What can hang from each mark:
Z_748: Z_362 Z_447 Z_746
Z_661: Z_202 Z_362 Z_746 Z_877
Z_557: Z_202 Z_447
Z_84: Z_447
Z_746: Z_748
Z_362: Z_661 Z_919
Z_919: Z_362
Z_447: Z_84 Z_557 Z_748
Z_202: Z_557
Z_877: Z_661 Z_748

Each row was made from one small tree. Brackets hold a mark, then the marks that hang from it, in the order of their numbers. Every link used is in the known rows. Write each row's tree.
In the rows, 128 means zero.
Known rows:
{Z_748 {Z_362 {Z_661 {Z_202 Z_557} Z_746}}}: [113  90 123 134 125 154 123 118 167  86 120 111 162 128 102 142 109 129
 125 166 146 137 132 132 132 134 145 114 127 146 140  97 110 146]
{Z_661 {Z_202 Z_557} Z_746 {Z_877 Z_748}}: [142 162 111 122 185 100 167 112 163 149 111 159 152  55 160 208 186 132
 194 107 137 114 169 114 153 127  82  89 102  83 145 163 150 142]
{Z_84 {Z_447 Z_557}}: [157 154 146 122 120 133 150 145 109 178 148 139  89 127 137 131 148  86
 142  87 111 158 159 110 101 165 149 116 123 165 139 152 168  72]
{Z_661 Z_746 {Z_877 {Z_748 Z_447}}}: [135 164  91 112 180  92 176 109 136 152 143 149 138  59 187 173 177 127
 178 111 146 116 138  89 140 118  75 116 112  71 145 167 177 121]
{Z_919 Z_362}: [182 139 145 158 128 128 105 120  89 115 156 161 123  96 153 134 121 134
 118 109 114 151 127 116  67 119 191 120 138 131 123 154 157 125]
{Z_748 Z_447}: [144 123 116 166 131 131 154 128 118 144 159 131 114 131 135 140 140  88
 120 118 141 168 135  97  95 123 134 167 147 144 109 113 145  90]
{Z_919 {Z_362 {Z_661 {Z_746 Z_748} Z_877}}}: [153 129 104 118 140 125 121  94 111 109 130 142 165  86 148 130 146 146
 134 128 125 133 101 124 118 124 172  90 129  88 129 165 136 134]
{Z_748 Z_362 {Z_447 Z_84} Z_746}: [108 109 109 150 120 108 165 114 143 100 102  87 149 174 134 107  63 148
  72 180 149 110 114  82 119  82  67 176 159 154 139 102 100 145]
{Z_661 Z_202}: [147 151 162 178 126 129 121 130 130 125 142 163 122 120 117 160 116  92
 169  88 134 140 168 117  91 120 145 113 111 131 121 120 142 130]
{Z_362 {Z_661 Z_877} Z_919}: [108 111  98  61 122 162 114 117 106 136 133 139 153 105 132 128 154  78
 139 156 168 140  78 141 139 129 180  78 105  68 142 107 126  87]
{Z_447 Z_84 Z_557 Z_748}: [165 169 187  69 111 133 133 207 104 189 138 141  45 135  85  93 165 159
 108  88  47 125 143 159 111 155 126 117  85 141 186 133 145 132]
{Z_877 {Z_748 Z_362}}: [126 133 126 140 146 154 104 124 140 117 190 123 117  86 155 124 121 168
 137  99 124 114 111 144 111 147 147 174 135 129 115 120 144 168]
{Z_748 Z_362 {Z_447 Z_84 {Z_557 Z_202}} Z_746}: [117 105 117 122  91 100 147 126 156 108  85  88 115 187 108 112  80 159
  71 180 137 112 146 107 147  83  60 169 143 190 140 109 110 145]
{Z_661 Z_202 {Z_362 Z_919} Z_746 Z_877}: [121 158 125 107 122  81 137  84 133 105  76 202 167 109 155 155 113  51
 184 154 204  79 152 106 170  58  43   4  85  84 163 170 118 129]
{Z_202 {Z_557 {Z_447 Z_84 {Z_748 Z_362}}}}: [163 130 158 130 149 155 145 178 102 170 132 105  89 136 111 155 150 144
  84 121  94 145 161 144  99 147 138 149 146 159 148 132 129  89]
{Z_746 {Z_748 {Z_362 Z_661 Z_919}}}: [103 116  90 118 140 168  88  96 112 121 151  86 141 116  94 104  99 127
 102 123 119 112  87 165 121 152 160 140 124  91 120 120  97 145]
{Z_202 {Z_557 {Z_447 Z_84 Z_748}}}: [173 143 161 128 157 156 149 186  95 186 131 116  83 129 115 162 161 136
  91 110  83 151 161 142  94 153 145 151 141 148 147 141 143  80]
{Z_362 {Z_661 {Z_202 Z_557} Z_877} Z_919}: [104  95  99  73 117 157 117 114 130 133 108 142 168 114 113 147 164  74
 144 161 173 143 101 153 159 127 174  67 108  85 132  96  96  94]
{Z_746 {Z_748 {Z_447 Z_84 {Z_557 Z_202}}}}: [134 151 111 127 126 134 125 121 105 180 141 113  84 130  87 110 135 133
  95  84  90 127 143 146 120 138 116 161 133 123 114 156 123 118]
{Z_447 Z_84}: [149 168 177 119 125 149 145 166  82 172 147 169  86 116 119 110 108 134
 106 100  99 134 145 115  63 121 145 124 124 108 166 153 157 104]
{Z_746 {Z_748 {Z_362 Z_919} {Z_447 Z_84 Z_557}}}: [108 111  91 111 111 130 112 109 108 157 132  92 114 141  95  82 103 123
  66 117 116 118 114 155 130 125 114 150 140 123 119 127  85 129]
{Z_362 {Z_661 Z_202 Z_746} Z_919}: [ 87  91 128  94 111 132 105 119 148 112  75 170 173 136 119 133 114  70
 154 165 150 132 105 142 161 129 154  69  97  77 116 102 109 122]
{Z_877 {Z_661 Z_746} {Z_748 {Z_447 Z_557}}}: [105 119 120 157 139 136 119 155 155 140 114 114 143 102 184 122 189 145
 167 118 113 152  98 142 192 159 137 206 153 126  78 109 165 146]
{Z_362 {Z_661 Z_202 {Z_746 Z_748}}}: [110 127 119 133 141 145 127 111 159 118 103 136 165 115 102 139 129 113
 165 121 115 124 121 137 147 150 144 107 107  84 117 126 120 146]
{Z_202 {Z_557 {Z_447 {Z_748 Z_746}}}}: [182 145 139 145 181 158 147 176 110 167 129  92  99 121 125 189 163 129
 108 121  82 150 150 134 101 162 143 169 134 149 141 129 152  89]
{Z_746 {Z_748 {Z_362 Z_919} Z_447}}: [101 109  77 144 138 133 105  87 111 132 151  87 133 133 107 103  97 109
  89 124 134 121 103 144 121 129 124 159 145 111 100 119  88 132]
{Z_746 {Z_748 Z_362 Z_447}}: [117 123  81 162 144 139 121  91 119 130 165  78 129 127 104 111 107 127
  97 108 125 124 116 134 109 137 120 173 150 123 106 126 100 138]
{Z_877 {Z_748 Z_447}}: [128 134 114 150 146 137 132 128 138 144 182 139 116  96 166 128 151 140
 143  87 126 134 113 128 122 145 137 194 148 124  91 123 145 138]
{Z_919 {Z_362 Z_661}}: [161 113 131 137 116 149 103 114 110 101 145 149 150 106 141 119 131 139
 119 128 123 153 100 130  95 129 211 117 143 126 115 136 137 128]
{Z_362 {Z_661 Z_746}}: [131 127 126 112 148 165 142 139 142 125 121 139 147 102 122 147 142 111
 151 144 112 149 110 119 121 157 165 119 110  95 142 124 160 114]
{Z_877 Z_748}: [145 159 136 137 161 157 115 140 127 146 190 145 104  73 162 139 145 152
 154  76 103 124 114 138 101 159 160 179 125 107 114 135 167 149]
{Z_661 Z_202 Z_746}: [138 153 160 168 149  97 141 128 149 121  98 179 138 109 131 178 111  92
 182 111 120 130 180  98 112 119 102  90  96 106 133 145 160 140]
{Z_919 {Z_362 {Z_661 Z_746 Z_877}}}: [158 126 114 119 131 124 126 103 114 103 128 155 163  87 156 137 150 138
 138 138 135 142 108 114 113 117 176  87 129  99 133 157 147 125]
{Z_84 {Z_447 Z_748}}: [130 155 152 137 144 114 147 142 108 149 166 143 102 147 133 116 142 108
 163  93 114 134 137 115 102 171 128 111 122 139 129 144 132 100]

Write each row's tree:
[135 143 121 147 142 114 178 134 122 144 100 118 130 153 144 128  99 127
  98 146 119 123 117  76 105  99  84 180 145 122 136 125 131 118]
{Z_748 {Z_447 Z_84} Z_746}
[150 127 138 121  98 126 161 159 114 182 131 140  85 142 118 111 145 106
  88 111 115 163 150 112 108 116 124 153 141 160 137 124 144  83]
{Z_748 {Z_447 Z_84 Z_557}}
[133 142 161  54 109 117 118 185 125 143  95 105  80 163  92  84 114 172
  82 146  67  91 111 159 141 132  93 118  85 142 194 110 108 165]
{Z_447 Z_84 Z_557 {Z_748 {Z_362 Z_919} Z_746}}
[164 136 152 131 160 153 149 174 109 162 117  94  99 139 116 161 139 151
  84 132  89 136 151 136 104 145 127 158 142 154 152 133 131 100]
{Z_202 {Z_557 {Z_447 Z_84 {Z_748 Z_362 Z_746}}}}
[119 145 136 139 147 107 147 129 126 118 146 112 123 161 137 114 111 128
 150 124 122 111 125 105 117 159 104 121 127 149 137 131 116 129]
{Z_84 {Z_447 {Z_748 Z_362 Z_746}}}
[147 157 166  72 117 122 134 188 130 144 108  96  77 156  89  91 120 188
  90 132  57  94 124 150 130 136  91 132  90 153 197 117 121 171]
{Z_447 Z_84 Z_557 {Z_748 Z_362 Z_746}}
[123 126  98 130 121 137 126 111 114 156 144  84 109 135  91  91 112 140
  74 102 106 122 125 145 120 132 112 164 144 134 123 135  98 133]
{Z_746 {Z_748 Z_362 {Z_447 Z_84 Z_557}}}
[ 78 108 117 150 125 137 102 130 147 106 101 142 167 122 197  93 147 118
 159 157 158 119  71 148 212 128 112 173 164 112  73 116 123 151]
{Z_877 {Z_661 {Z_362 Z_919} Z_746} {Z_748 Z_447}}
[148 152 155 117 105 122 136 142 113 167 146 152  75 142 120 137 143  99
 148  94 119 150 182 119 115 157 138 107 120 178 127 161 167  77]
{Z_84 {Z_447 {Z_557 Z_202}}}
[150 109 138 150 104 134  98 107 125  90 131 160 160 118 135 120 123 135
 132 120 135 147 114 135 108 120 199 101 140 130 104 129 119 141]
{Z_919 {Z_362 {Z_661 Z_202}}}
[152 120 123 137 110 124 112  96 119  95 136 154 166 105 143 131 144 132
 146 121 154 140 115 128 114 109 185  83 135 117 115 141 122 132]
{Z_919 {Z_362 {Z_661 Z_202 Z_877}}}
[127 167  81 101 184 104 145  90 107 142 127 118 143  67 141 161 136 115
 150 126 136 101 132 107 125 118  82  79  95  51 169 174 153 125]
{Z_661 {Z_746 {Z_748 {Z_362 Z_919}}} Z_877}
[109 135 133 127 142 103 138 126 122 118 138 117 126 164 137 109 106 116
 144 134 127 108 117 112 124 156 105 109 122 140 134 126 108 125]
{Z_84 {Z_447 {Z_748 {Z_362 Z_919} Z_746}}}
[104 132 128 163 155 152  96 140 107 122 102 105 151 111 142 125 131 116
 149 143 113 145  98 138 146 149 155 152 132  91 114 118 153 133]
{Z_877 {Z_661 {Z_746 {Z_748 {Z_362 Z_919}}}}}
[ 94  73  76 130 113 120 159  91 161  89 132  96 173 142 129 124 130 111
 115 181 194 144 114 101 154 103 103 125 154 145 126  93 102 117]
{Z_748 {Z_362 {Z_661 Z_746 Z_877}} Z_447}
[ 98 122 143 133 125 100 144 124 146 113 139 135 137 167 122 107 122 115
 167 122 137 119 138 119 141 160 108  87 124 148 123 127  99 128]
{Z_84 {Z_447 {Z_748 {Z_362 {Z_661 Z_202 Z_746}}}}}
[108  80  90 116  97  99 116 109 158  93  80  85 130 182 120 132  82 115
  81 203 159 120 123 118 165  89  80 161 131 183 120  85 108 137]
{Z_748 {Z_362 Z_919} {Z_447 {Z_557 Z_202}} Z_746}
[127 142 148 111 120 100 130 141 140 129 131 112  89 173 110 122 129 139
 147 125 110 115 158 129 146 159  96 112 109 185 137 137 129 128]
{Z_84 {Z_447 {Z_557 Z_202} {Z_748 Z_362 Z_746}}}
[130 156 205 144  88 102 108 156  88 150 120 170  59 178 110 142  91 142
 124  96 142 118 224 129 115  86  97 115 137 162 105 182 163  86]
{Z_557 Z_202 {Z_447 Z_84}}
[ 92 117 133 172 135 173  80 142 137 100 164  94 148 102 170 102 145 174
 160 118 135 133  81 161 158 154 175 204 158 133  86  92 144 173]
{Z_877 Z_661 {Z_748 Z_362}}
[ 72  31  86 130  81 132 119  97 164  86 111 106 177 178 107 107 107  87
  88 194 199 152 104 141 164 107 135 127 161 163  92  55  52 116]
{Z_748 {Z_362 {Z_661 {Z_202 Z_557}} Z_919} Z_447}
[117 122 136 132 131 143 134 125 163 110 102 152 163 120 111 149 132 104
 172 135 130 140 130 125 138 142 150  99 107 102 126 116 135 132]
{Z_362 {Z_661 Z_202 Z_746}}
[162 124 116 123 120 139 115 106 104 105 152 146 155  94 150 128 151 138
 132 126 142 148 103 123 103 118 197  97 137 111 128 146 140 120]
{Z_919 {Z_362 {Z_661 Z_877}}}
[104  91 125 148  92 117 152 120 125 119 147 120 125 167 118  91  88 128
  73 151 165 140 137 105 105  92 101 148 168 167 128 105  96 115]
{Z_748 Z_362 {Z_447 Z_84}}
[110 125 108 106 142 154 145 123 139 140 111 127 151 118 108 118 136 126
 128 137 106 131 103 129 138 153 140 128 124  81 130 135 127 121]
{Z_362 {Z_661 {Z_746 {Z_748 {Z_447 Z_84}}}}}
[124 118 111 125 154 160 134 119 163 130  96 125 164 109  94 155 148 119
 149 133 104 138 123 147 148 164 153 117 115  92 123 125 116 135]
{Z_362 {Z_661 {Z_202 Z_557} {Z_746 Z_748}}}
[110 147 196 139 100  79 103 155 114 109 103 130  74 208  99 127  78 183
 124 125 133  82 198 140 145  88  56 118 126 170 116 158 125 136]
{Z_557 Z_202 {Z_447 Z_84 {Z_748 Z_362 Z_746}}}
[134 119 158  78  98 116  74 165 135 117 141 123  56 158  67 122 145 148
 124 138  99 123 154 183 154 147 123 104  76 181 148 101 127 152]
{Z_447 {Z_557 Z_202} {Z_748 {Z_362 Z_919}}}
[112 119  94 152 152 126 132 107 163 100 151  93 148 117 170 125 109 169
 124 131 136 101  95 115 140 129 100 211 152 137 100 105 123 177]
{Z_877 {Z_748 Z_362 Z_447 Z_746}}
[157 115 129 132 128 133 113 114 120  99 124 157 156 103 147 129 129 138
 126 140 115 149 106 122 105 128 189 107 134 113 122 148 145 132]
{Z_919 {Z_362 {Z_661 Z_746}}}
[142 126 148 117  82 115 146 155 120 172 128 153  70 157 102 117 142 119
  94 119 123 155 172 122 122 109 111 145 137 171 125 132 141  89]
{Z_748 {Z_447 Z_84 {Z_557 Z_202}}}
[145 141 129 118 114 106 160 147 136 152  84 120  94 165 117 134 117 138
  93 147 107 125 150  97 135 101  76 172 128 158 136 131 145 119]
{Z_748 {Z_447 Z_84 {Z_557 Z_202}} Z_746}
[140 139 163 166 131 113 118 154 104 124 150 100 101 159 131 138 114 125
 131  96 133 124 160 131 110 125 112 137 132 160 119 127 141 113]
{Z_557 {Z_447 {Z_748 Z_362}}}
[148 116  95 126 127 126 123  94 125  98 140 132 171  99 167 123 151 154
 132 134 145 132  87 121 127 113 170 127 150 112 110 139 125 141]
{Z_919 {Z_362 {Z_661 {Z_877 {Z_748 Z_447 Z_746}}}}}
[115 161 111 108 120 109 114  79 138  98 111 168 165 106 173 133 117  94
 181 129 206  53 111 132 180  69  64  64 105  93 134 150  95 166]
{Z_661 Z_202 {Z_362 Z_919} {Z_877 {Z_748 Z_746}}}
[ 80 112 143 192 118 152  75 131 159  86 143 108 165 117 160 106 135 166
 181 111 152 124 100 166 176 138 160 182 159 141  70  84 119 190]
{Z_877 {Z_661 Z_202} {Z_748 Z_362}}
[148 121 122 134 121 107 121  96 129  93 115 164 175  98 148 139 142 134
 152 131 146 135 122 118 125 106 165  71 127 105 122 152 131 136]
{Z_919 {Z_362 {Z_661 Z_202 Z_746 Z_877}}}
[115  89 136 119  62 110 133 133 139 128 129 123  90 178  92  97 105 140
  71 152 153 141 169 128 135  90  94 138 152 204 129 111 109 115]
{Z_748 Z_362 {Z_447 Z_84 {Z_557 Z_202}}}
[122 155 165 109 140 117 137 164 119 116 126 112 103 160 103  91  88 191
 104 143  85  80 109 130 107 125  86 130 108 118 180 120 102 179]
{Z_447 Z_84 {Z_748 Z_362 Z_746}}
[122 160 109 146 147 102 135  90 154 105 146 124 160  87 158 163 134 144
 190  98 175  86 142 113 143  96  86 110 111 106 133 132 127 173]
{Z_661 Z_202 {Z_877 {Z_748 Z_362 Z_746}}}
[ 97  80 124  98 118 137 112 128 148 127  61 154 170 141 119 151 128  72
 137 170 145 140 120 150 170 135 152  79 112  94 111 105 104 100]
{Z_362 {Z_661 {Z_202 {Z_557 Z_447}} Z_746} Z_919}
